What can hang from each mark
vaba: getom tazez
kofek: negis
dogot: kofek muvu
muvu: getom tutip
getom: parom talit vaba
negis: kofek
tazez: muvu vaba

Every row comes from one small tree of marks. The marks that hang from a mark follow it in brackets, in alphabetical order. Every link used is in the known rows. Which tree was each row made from?
(in the rows, 128 means zero)
Known rows
tazez(muvu): [152 150 100  77 158 120 139 125 129 144 115 123 132 100 139 182 153 109
 136 155]
tazez(muvu(tutip) vaba(getom(parom))): [148 151  75 126 140 111 115 135 108 110 157  93 151  60 173 180 145 141
 110 152]
negis(kofek): [155 130 122  65 162  85 147 109 131 133  94 144 154  95 135 192 148 106
 154 153]
vaba(getom(talit) tazez): [157 193  73 112 166  66 135 150 122 124 126 158 145  95 113 167 120 114
 111 155]
dogot(kofek(negis)): [154 154 104  80 120  65 154 149 128 134  81 112 164 113 147 165 134 107
 168 147]
vaba(getom tazez(muvu)): [146 176  70 109 164 120 126 163 106 135 136 135 117 106 131 177 129 120
 104 160]
muvu(getom(parom vaba) tutip): [137 132  91 112 126  84 130  88 130  98 131  63 177  43 141 154 124 145
  92 147]
muvu(tutip): [147 131  97  75 167  78 136 105 149 116 101  93 147  64 156 179 147 112
 131 128]
dogot(muvu(getom tutip)): [123 118 111 108 137  53 131  99 137 106  96  61 139  67 140 153 134 122
 112  97]
muvu(getom(talit)): [145 156  95  95 138  62 137 101 133 135 102 123 160  83 107 148 139 103
 114 141]
vaba(getom(talit)): [156 174  89  91 152  49 140 131 128 130 128 155 146  90 120 165 142 118
 130 148]
getom(parom talit vaba(tazez)): [172 196  90 112 159  86 154 125 134 102 142 148 178  79 111 171 111 136
 120 182]
dogot(muvu(getom(talit vaba) tutip)): [151 141 123 108 131  23 143  75 152  91 129  75 173  69 122 129 119 121
 102 124]
getom(parom talit vaba(tazez(muvu))): [170 196  91 106 167 117 141 136 119 114 159 149 164  92 115 170 116 129
 111 197]
getom(parom talit vaba(tazez(muvu(tutip)))): [163 179  87 104 181 105 125 126 124  94 160 117 162  70 134 166 111 126
  97 184]
dogot(kofek muvu): [148 138 135 106 140  54 166 141 146 109  89 119 145 102 137 171 143  97
 169 130]
vaba(getom tazez): [149 176  70 115 157  92 137 153 121 127 119 134 133  92 128 177 125 125
 112 145]
tazez(vaba(getom(parom talit))): [166 185  81 128 131  67 143 133 117 116 147 148 176  72 135 175 140 141
 133 158]
vaba(tazez(muvu)): [154 167  85  94 172 134 136 143 126 137 115 127 127 104 130 182 134 106
 119 159]
muvu(getom(vaba)): [153 145 103 102 112  81 152  82 145 126 120  85 174  80 122 147 132 129
 104 150]

Write each row's tree
[158 167  77 123 150  85 113 133 111 108 166 119 159  63 155 168 138 131
 112 162] -> tazez(muvu(tutip) vaba(getom(parom talit)))
[165 165  85 116 128 109 136 129 121 137 145 117 146  96 150 173 152 125
 123 155] -> tazez(muvu vaba(getom))
[139 181  64 127 153 104 134 169 103 118 129 140 135  79 133 188 122 147
 114 152] -> vaba(getom(parom) tazez)
[124 110 121 123 133  40 137 118 138  94  86  63 150  72 141 143 131  89
 125 108] -> dogot(kofek muvu(getom tutip))
[145 174  79 111 160 106 119 130 115 138 116 126 141  99  99 149 122  92
  89 161] -> vaba(tazez(muvu(getom(talit))))
[136 158  75 115 150 131 122 130 114 139 110  99 131  97 117 160 127 106
  89 151] -> vaba(tazez(muvu(getom)))
[147 197  67 123 163  78 130 167 104 113 138 166 146  82 116 179 116 137
 113 162] -> vaba(getom(parom talit) tazez)
[130 127 127 128 117  53 153 129 134 111  83  93 148  94 123 148 133  95
 138 120] -> dogot(kofek muvu(getom))
[146 168  78 129 152  72 124 104 126  89 137  90 184  49 116 144  99 131
  75 161] -> muvu(getom(parom talit vaba(tazez)) tutip)
[153 145  91 123 115 122 133  98 127 140 119  80 159  89 135 156 148 110
 107 148] -> tazez(muvu(getom) vaba)
[132 140 117 111  91  41 150 140 118 127  75  79 158 115 132 140 121 114
 148 117] -> dogot(kofek(negis) muvu(getom))
[145 149  92 105 142  88 114  97 119 105 155  89 172  58 128 140 124 127
  85 170] -> tazez(muvu(getom(parom talit vaba) tutip))
[141 180  61 114 184  95 100 166  96 108 155 136 131  70 136 172 117 127
  92 166] -> vaba(getom(parom talit) tazez(muvu(tutip)))
[146 148  93 109 137  57 129  86 132  94 140  87 187  46 126 141 121 134
  94 155] -> muvu(getom(parom talit vaba) tutip)
[164 156  91  95 171 116 130 111 143 105 143  86 150  80 146 168 121 115
  95 166] -> getom(vaba(tazez(muvu(tutip))))
[153 167  87 131 122 109 126 114 111 129 137 114 172  77 121 156 140 121
 110 166] -> tazez(muvu(getom(parom talit)) vaba)
[154 161  84 108 169 130 126 128 123  99 153  96 153  67 150 177 115 137
  97 174] -> getom(parom vaba(tazez(muvu(tutip))))
[138 138  90  94 152  51 120  91 137 116 103  91 161  58 126 144 135  99
 101 129] -> muvu(getom(talit) tutip)
[175 181  89 117 133  55 148 118 135 123 136 140 172  85 130 163 144 119
 131 150] -> tazez(vaba(getom(talit)))
[162 161 104 100 123  57 149  79 145 122 127 110 186  82 103 137 128 117
 105 160] -> muvu(getom(talit vaba))
[144 150  84 135 112 135 128 115 109 133 129  92 163  75 137 167 145 133
 110 155] -> tazez(muvu(getom(parom)) vaba)
[180 192  97  95 168 103 145 120 138 121 149 141 160 105 111 160 121 108
 108 188] -> getom(talit vaba(tazez(muvu)))
[151 167  96 108 128 102 131 106 113 123 155 118 171  80 110 146 127 131
  97 181] -> tazez(muvu(getom(parom talit vaba)))
[145 150  81  92 187 121 117 133 131 118 116  98 127  81 149 179 130 102
 106 149] -> vaba(tazez(muvu(tutip)))
[157 165 131 114  85  13 161 116 130 111 110  94 193 117 111 116 107 116
 140 145] -> dogot(kofek(negis) muvu(getom(talit vaba)))
[162 163 104  96 130  86 136  89 131 132 145 110 171  95 106 133 130 109
  97 173] -> tazez(muvu(getom(talit vaba)))
[138 157  75 108 176  94 103 118 120 118 119  96 143  76 118 145 118  90
  75 151] -> vaba(tazez(muvu(getom(talit) tutip)))
